Each row was made from one path, in order. Every step used is in the known rows, and no mark comes twice. Write each row's path.
Known rows
mesanu-barutu-pifi-fufa-dila: [34, 37, -23, 36, 25, -2, 5, 31, 9, -10, -25, 2, -29, 24, -10, 10, 3, 3, -28, 15, 31, 7, 12, 9]
fufa-pifi-kizure: [-16, 22, 11, 30, 7, -1, -6, 22, -11, -10, -17, 6, -22, -1, -5, -6, -16, 6, -10, 24, 8, 15, 27, -12]
kizure-pifi-barutu-dila: [27, 26, -5, 53, 13, 8, -9, -14, 16, -13, -42, 6, -30, -2, -14, -25, -6, 4, -14, 23, 13, -1, 20, -10]
barutu-mesanu-redib: [36, 30, -12, 49, 23, -8, -3, 17, -4, -10, -41, -3, -2, 2, -21, -10, 5, 2, -8, 19, 18, 6, 15, -26]
redib-barutu: [6, 16, -4, 31, -3, 5, -8, 27, -14, -23, -29, -2, -14, 4, -13, -20, -6, -2, -3, 4, 14, 14, 18, -6]
redib-barutu-mesanu: [23, 20, -10, 49, 6, -7, -7, 26, -25, -24, -39, -4, -21, 12, -10, -17, -5, -6, 0, 3, 14, 15, 12, -22]
dila-fufa-pifi: [-12, 5, -12, 32, 4, 1, 4, 13, -23, -9, 2, -5, -14, -6, -8, -8, -4, -3, -23, 26, -10, 19, 12, -10]
redib-dila-fufa: [-7, 35, -27, 26, 11, -3, 0, 28, -2, -26, -19, -24, -5, -8, -8, -8, 7, 6, -19, 14, 4, 26, 1, -15]
fufa-dila-redib: [10, 22, -2, 18, -4, 2, -19, 13, -21, -13, -6, 2, -15, 0, -7, 11, -8, 9, -16, 28, 21, 23, 29, 12]
kizure-pifi-dila: [16, 24, -12, 40, 13, 6, 5, 17, 2, -2, -39, -6, -8, -4, -11, -11, -5, 6, -21, 27, 11, 9, 13, -7]
pifi-fufa-dila-redib-barutu: [1, 46, -1, 21, 1, 4, -19, 26, -21, -20, -22, 5, -13, 12, -5, 5, -4, -5, -15, 12, 33, 16, 18, 19]
mesanu-redib-dila-fufa-pifi: [0, 45, -14, 22, 11, -4, 0, 32, 2, -11, -27, 0, -1, -9, -21, -15, 1, 4, -27, 30, 0, 11, 13, -24]
barutu-mesanu-redib-dila-fufa: [22, 56, -31, 38, 27, -13, 1, 27, -2, -19, -43, -18, -1, -4, -18, -7, 15, 7, -17, 20, 8, 11, -2, -41]
redib-dila: [-3, 27, -14, 35, 4, -1, -7, 37, 8, -26, -27, -16, -6, -6, -12, -10, -6, 8, -15, 12, 20, 27, 15, -8]
redib-barutu-dila-fufa: [8, 30, -20, 31, 16, -4, -1, -1, -14, -24, -17, -20, -26, 2, -14, -23, 7, 4, -8, 12, 0, 12, 6, -14]
mesanu-redib-barutu-dila-fufa: [24, 50, -19, 23, 24, -5, -3, -2, -2, -17, -32, -8, -12, -2, -24, -30, 10, 4, -11, 18, 2, -7, 11, -23]
kizure-pifi-fufa-dila: [3, 22, -15, 49, 9, 17, 2, 15, -6, -8, -26, 5, -19, 8, -8, 8, 2, -6, -26, 24, 39, 16, 17, 16]
barutu-pifi-fufa: [9, 27, -15, 50, 30, 12, 13, 22, 1, -18, -12, -10, -8, 13, -12, -9, 12, 9, -15, 8, 33, 8, 6, 1]
mesanu-redib: [20, 26, -9, 31, 15, 2, -4, 16, 6, -10, -32, 1, 7, -6, -23, -17, 4, 5, -14, 18, 18, 5, 23, -10]
kizure-pifi-barutu-mesanu: [33, 21, -6, 63, 8, 4, -8, -1, -2, -14, -57, 9, -25, 5, -7, -15, -8, -5, -9, 13, 14, 5, 10, -24]
kizure-pifi-dila-redib-barutu: [30, 42, 1, 28, 4, -2, -13, 13, -15, -6, -55, 10, -12, 0, -11, -24, -6, 5, -10, 26, 19, 1, 16, -15]
kizure-pifi-fufa-dila-redib: [15, 34, -5, 44, 9, 9, -9, 7, -15, -7, -28, 11, -13, 4, -11, 7, 5, 2, -23, 33, 46, 10, 21, 14]
fufa-pifi: [-6, 0, 5, 40, -2, 2, -3, 24, -15, -10, -6, 4, -16, -5, -16, -12, -11, -1, -19, 24, 5, 22, 27, -4]
pifi-fufa-dila: [-14, 24, -16, 36, 10, 10, -2, 25, -2, -15, -5, -11, -12, 9, -4, 18, -1, -3, -27, 15, 28, 26, 13, 26]
mesanu-barutu-pifi-fufa: [38, 37, -18, 50, 32, -7, 11, 26, 10, -14, -39, -4, -17, 20, -14, -9, 12, 5, -19, 13, 27, -1, 5, -7]

Which path is each row?
[38, 42, -34, 23, 34, -16, 15, 19, 8, -3, -33, -16, -22, 9, -6, -7, 7, 12, -26, 23, -10, 3, -7, -22]
mesanu-barutu-pifi-dila-fufa
[-24, 26, -3, 23, 13, -2, 0, 11, -19, -9, -10, -1, -22, -2, 0, -2, -9, 6, -15, 26, -4, 12, 14, -18]
dila-fufa-pifi-kizure
[-13, 36, -5, 30, 25, -8, 0, -4, -12, -9, -3, -10, -32, -5, -6, -10, -4, 11, -14, 34, -8, 8, 16, -22]
barutu-dila-fufa-pifi-kizure
[38, 42, -9, 28, 29, -11, 0, 19, 9, -12, -50, 5, -29, 17, -9, -15, -1, 22, -5, 18, 22, -4, 18, -28]
mesanu-barutu-pifi-kizure
[21, 56, -13, 23, 23, 17, 3, 35, 2, -14, -32, 14, -13, 26, -19, -8, 5, 3, -20, 11, 40, -5, 17, 5]
mesanu-redib-barutu-pifi-fufa-dila
[44, 46, -2, 50, 11, -10, -10, 15, -25, -9, -66, 7, -18, 5, -10, -18, -1, -1, -5, 25, 16, 4, 10, -29]
kizure-pifi-dila-redib-barutu-mesanu
[43, 27, -16, 44, 20, -21, -6, 5, 13, -14, -37, -13, -27, 1, -20, -15, 1, 7, -14, 23, 9, 7, 20, -10]
mesanu-barutu-dila
[24, 29, -1, 41, 16, -10, -14, -12, -7, -18, -11, -10, -13, -10, -18, -17, 6, 16, -8, 30, 20, 13, 27, -5]
barutu-dila-redib
[13, 22, -13, 63, 19, 11, 8, 13, -4, -11, -33, 0, -7, 2, -15, -10, 12, -2, -18, 18, 37, 7, 10, -1]
kizure-pifi-fufa
[-17, 25, -14, 30, 2, -3, 1, 34, -10, -18, -8, -11, -14, -9, -9, -10, -5, 0, -25, 23, -4, 25, 10, -18]
redib-dila-fufa-pifi
[15, 29, 4, 26, -4, -4, -19, 17, -24, -25, -33, 5, -9, 0, -12, -23, -6, 5, 0, 11, 23, 11, 21, -9]
dila-redib-barutu
[34, 32, -28, 36, 26, -22, 1, -7, 1, -12, -30, -20, -28, -3, -16, -14, 11, 6, -16, 27, -7, 8, 6, -18]
mesanu-barutu-dila-fufa
[-3, 14, -12, 41, 14, -4, 6, -4, -16, -11, 10, -14, -25, -10, -16, -14, 3, 2, -23, 32, -12, 17, 16, -11]
barutu-dila-fufa-pifi
[31, 46, -8, 32, 19, -3, -8, 7, 7, -17, -41, -2, -11, 0, -30, -33, 3, 8, -6, 17, 16, -4, 25, -17]
mesanu-redib-barutu-dila
[-13, 11, 9, 32, -7, 6, -12, 19, 1, -12, -22, 14, -19, -4, -4, -13, -24, -8, -19, 14, -5, 13, 23, -3]
fufa-pifi-barutu
[22, 35, -4, 23, 7, 2, -8, 26, -1, -17, -48, 9, -1, 2, -21, -27, -3, 4, -6, 8, 17, -1, 21, -16]
mesanu-redib-barutu
[-13, 17, -3, 30, 5, -1, 3, 31, -3, -2, -13, -7, -8, -7, -8, -3, -17, 1, -29, 25, -12, 21, 21, -2]
fufa-pifi-dila
[-4, 27, 9, 25, 3, -8, -11, 21, -12, 0, -13, 1, -6, -10, -9, -5, -15, 7, -25, 35, -3, 17, 25, -2]
fufa-pifi-dila-redib
[-10, 29, -25, 18, 20, -4, 6, 15, -4, -7, -11, -29, -2, -7, 0, 4, 1, 4, -26, 18, -12, 18, -3, -4]
pifi-dila-fufa
[-2, 36, -4, 28, 10, 3, -15, 14, -14, -15, -6, -3, -8, 3, -5, 17, 1, 0, -23, 24, 35, 21, 20, 25]
pifi-fufa-dila-redib
[10, 32, -7, 31, 27, 8, 2, 14, -1, -17, -20, -2, -20, 12, -6, -10, -1, 22, -2, 14, 28, 2, 18, -20]
barutu-pifi-kizure
[13, 30, 4, 11, -10, 1, -24, 19, -29, -21, -22, 8, -21, 7, -9, -2, -14, 0, -9, 18, 22, 18, 28, 9]
fufa-dila-redib-barutu
[14, 40, 7, 34, 14, -5, -25, -14, 8, -19, -24, -2, -19, -6, -9, -17, -7, 10, -9, 21, 11, 5, 19, -2]
pifi-barutu-dila-redib
[28, 34, -1, 29, -3, -7, -23, 23, -39, -19, -30, 6, -29, 13, -9, 3, -10, -6, -4, 17, 21, 20, 22, -10]
fufa-dila-redib-barutu-mesanu
[14, 47, -15, 26, 14, -3, -6, 36, 19, -21, -44, -6, 8, -8, -24, -16, 1, 12, -17, 17, 24, 11, 19, -18]
mesanu-redib-dila
[14, 16, -2, 46, 1, 13, -10, 4, 7, -12, -48, 14, -19, -1, -9, -20, -10, -1, -13, 15, 17, 2, 16, -8]
kizure-pifi-barutu
[41, 35, -22, 31, 28, -12, 9, 30, 16, -5, -44, -9, -21, 13, -11, -9, -2, 13, -22, 21, 2, 3, 8, -17]
mesanu-barutu-pifi-dila
[8, 33, 18, 36, 5, -6, -22, -7, -2, -12, -17, 12, -27, -10, -11, -20, -18, 6, -16, 30, -1, 6, 31, -4]
fufa-pifi-barutu-dila-redib
[-30, 47, -10, 20, 13, -6, -4, 32, -6, -18, -19, -7, -20, -4, -2, -3, -10, 7, -17, 23, -1, 18, 11, -24]
redib-dila-fufa-pifi-kizure
[8, 28, -25, 36, 19, 4, 12, 5, -5, 0, -30, -15, -11, -6, -6, -7, 5, 3, -25, 28, 0, 9, 0, -14]
kizure-pifi-dila-fufa
[23, 54, 10, 22, 19, 1, -15, 15, -18, -24, -36, 14, -21, 15, -8, -25, -4, 25, 8, 14, 37, -7, 21, -27]
dila-redib-barutu-pifi-kizure
